Each row comes from the steps of one walk. Every step used is in the known rows, and no mark comes twice. Write the walk behind each row, first mark first.
Known rows:
bime/nelu/fote/tope/mezo: [ 4.81 -2.51  1.52  1.49 -0.92 -0.20  2.03 -1.82 -0.90  3.05 -1.88 -3.08
 -5.45 -1.08  1.06 -0.39  2.71 -2.23 -2.49]
pidus/dugigik/kataz/nelu/fote: [-0.88 -1.46  2.94  2.36 -1.53  0.89  0.01 -1.50  0.44  3.28  0.71 -0.39
  1.01 -2.41 -0.48 -0.71  2.31 -1.23 -2.40]
dugigik/fote: [-0.57 -1.09  0.19  0.45  0.81  0.07 -3.03  0.09  0.89  3.51  1.05 -0.40
 -2.08 -2.91  1.51  2.22  1.05 -0.99 -1.00]
mezo/tope/fote/dugigik/bime/nelu: [-1.78 -4.90 -2.59  1.86 -1.82  2.89  4.00 -3.66 -1.00  8.18 -3.28 -3.55
 -4.71 -4.51  1.80  0.25  1.02 -3.27 -1.23]
fote/dugigik/bime/nelu: [ 1.24 -2.65 -0.53  3.05 -0.51  1.70  1.37 -3.18 -1.48  5.64 -0.17 -3.05
 -2.63 -1.30 -0.24  0.12  1.92 -2.96 -1.98]
bime/nelu/fote: [ 0.45 -2.30  4.40  1.53 -1.40 -0.92 -0.17  0.62 -0.01  3.34 -0.64 -3.47
 -2.62 -2.43 -0.31  1.34  1.66 -2.25 -1.70]
fote/dugigik/bime: [-0.19 -1.32 -2.60  2.67  1.52  3.61  0.40 -3.06 -0.17  4.51  0.92 -0.69
 -3.00 -1.71  1.42  0.29  1.05 -3.00 -2.62]
mezo/tope/fote/dugigik: [-3.22 -3.37 -3.05  1.74  0.42  5.86  2.76 -1.48 -0.67  5.75 -3.53 -2.01
 -4.23 -3.25  4.19 -2.17 -0.14 -4.80 -1.29]
kataz/dugigik/bime/nelu/fote/tope/mezo: [ 3.47 -2.68  0.65  1.66 -0.95 -0.34  2.92 -4.85  1.52  4.43  0.51 -2.39
 -7.09 -2.85  0.09 -0.78  2.50 -1.25 -3.65]
mezo/tope/fote/dugigik/bime: [-3.18 -3.39 -4.68  1.58  0.13  4.76  3.01 -3.58  0.33  6.84 -2.30 -1.09
 -4.96 -4.90  3.53  0.43  0.19 -3.31 -2.06]
kataz/nelu/fote: [-1.03 -2.40  4.00  0.51 -0.47 -0.40  0.04  1.48  2.14  1.78  0.17 -2.05
 -3.74 -2.60  0.02  1.39  1.31 -2.23 -1.27]
pidus/dugigik/kataz/nelu/fote/tope: [ 2.12 -0.79  2.15  1.68 -2.27  2.71  0.81 -2.45 -1.12  3.75 -0.67  0.90
 -0.68 -0.49 -0.43 -1.28  1.07 -2.30 -3.07]
bime/nelu/fote/dugigik: [-0.63 -2.98  2.72  2.82 -0.71  2.58  0.97  1.34 -1.31  4.55 -0.62 -2.77
 -3.35 -1.20  0.44 -0.16  1.42 -4.53 -3.38]
tope/fote: [-2.91 -1.14 -0.42  1.81  1.30  1.30 -0.67 -1.87  2.17  4.64 -0.67 -2.77
 -2.33 -3.44  1.99  0.20  2.09 -1.77 -0.95]
kataz/nelu/fote/dugigik/bime: [-1.99 -3.05  0.84  1.87 -0.03  1.98  1.31  0.30  1.80  4.05  1.49 -0.39
 -5.30 -3.06 -0.03  2.30  1.25 -2.74 -3.51]
dugigik/kataz/nelu: [ 1.54 -0.53  2.52  2.06  0.30 -0.25 -0.30 -4.33  1.38  2.15  0.48 -1.89
 -0.61 -2.30 -0.52 -1.26  2.61 -2.41  2.42]
nelu/fote: [-1.02 -0.74  2.35  1.34  0.56  1.20 -1.21  0.61  1.12  2.02  0.37 -1.09
 -2.92 -2.80  1.31  1.58  0.77 -2.50 -2.40]

Write each row's walk:
[-2.51 -3.32 -1.33  2.37 -0.25  4.32  3.57 -4.08  0.61  5.77 -2.66 -1.72
 -3.47 -4.38  2.45 -2.65  1.46 -4.86  1.31] : mezo/tope/fote/dugigik/kataz/nelu
[-2.62 -1.77 -2.97  2.96  0.61  5.72  2.32 -5.04 -0.41  6.11 -2.58 -0.77
 -2.67 -4.44  3.79 -2.20  0.94 -5.03  0.14] : mezo/tope/fote/dugigik/kataz
[ 0.59 -2.32  2.75  1.32 -1.71 -1.98 -0.08 -1.62  0.98  4.30  0.68 -2.64
 -3.44 -3.89 -1.00  3.97  1.94 -0.79 -2.32] : dugigik/bime/nelu/fote
[-1.93 -1.58 -0.81  2.44  0.91  3.48  0.01 -0.57  0.80  4.44  1.65  0.49
 -4.52 -3.18  1.44  2.77  0.88 -3.01 -4.93] : nelu/fote/dugigik/bime
[-1.42 -0.01  0.78  3.89  1.40  4.48 -0.62 -1.98  0.06  3.61  1.32  0.78
 -2.26 -2.82  1.83  0.00  1.42 -4.62 -2.66] : nelu/fote/dugigik/kataz
[-2.08 -1.31  1.02  0.71  1.01  1.00 -2.09 -0.65  2.58  3.90  2.28 -0.47
 -2.82 -3.02  1.29 -0.80  0.55 -1.53 -1.34] : kataz/dugigik/fote
[-3.17 -0.26 -1.93  4.57  2.23  4.54  0.03 -4.48  1.16  6.31  0.43 -0.87
 -1.54 -3.64  2.50 -1.37  2.97 -4.03 -1.21] : tope/fote/dugigik/kataz
[ 4.40 -3.27 -1.37  1.93 -2.61 -0.05  2.62 -3.42 -1.93  5.36 -1.34 -1.84
 -3.05 -1.23  0.14  0.44  2.97  0.55 -5.89] : pidus/dugigik/bime/nelu/fote/tope/mezo
[ 5.13 -0.68 -2.29  1.39  1.61  2.06  1.19 -4.11 -0.66  1.94 -1.85 -1.75
 -4.22  0.03  2.60 -2.46  2.03 -2.32 -1.15] : fote/tope/mezo
[-0.94 -2.41  3.55  1.59 -1.46 -0.97  0.65 -2.37  2.42  4.62  1.78 -2.77
 -4.34 -4.24 -1.22  0.90  1.43 -1.39 -2.82] : kataz/dugigik/bime/nelu/fote
[-2.39 -3.31 -1.64  3.41 -0.24  1.66  1.84 -3.14  0.56  8.25 -0.32 -3.58
 -3.64 -3.62  0.48  1.02  3.03 -2.05 -2.64] : tope/fote/dugigik/bime/nelu
[ 0.46 -1.24  0.78  3.44  1.05  3.02  0.84 -3.55  0.08  3.44  0.26 -1.15
 -1.36 -1.33  0.36 -2.70  2.34 -4.62  0.72] : fote/dugigik/kataz/nelu
[ 3.83 -1.44 -2.61  0.52  1.22  0.78 -0.84 -2.27  0.24  3.36 -0.26 -0.01
 -4.85 -1.50  2.80  0.53  2.04 -0.78 -1.82] : dugigik/fote/tope/mezo
[-3.16 -1.81 -0.23  3.77  1.28  3.09  1.19 -3.56  2.10  5.93  0.15 -1.65
 -2.36 -3.51  1.21 -1.67  3.36 -3.83  0.05] : tope/fote/dugigik/kataz/nelu
[ 2.42 -0.48 -0.49 -0.15 -0.02  1.99 -2.11 -0.88 -0.55  3.93 -0.31  0.92
 -3.68 -0.72  1.51  1.76 -0.29 -1.96 -1.82] : dugigik/fote/tope
[-2.03 -3.01  2.34  2.03  0.34  3.11  1.05  2.37  0.89  3.05  0.17 -1.32
 -4.53 -1.45  0.71 -0.31  1.12 -4.33 -2.70] : kataz/nelu/fote/dugigik
[ 3.66 -1.66  0.04  2.42 -1.00  1.62  2.11 -3.82 -0.54  3.15 -0.69 -0.08
 -1.81 -1.17  0.74 -2.50  3.38 -1.09 -3.14] : pidus/dugigik/kataz/nelu/fote/tope/mezo
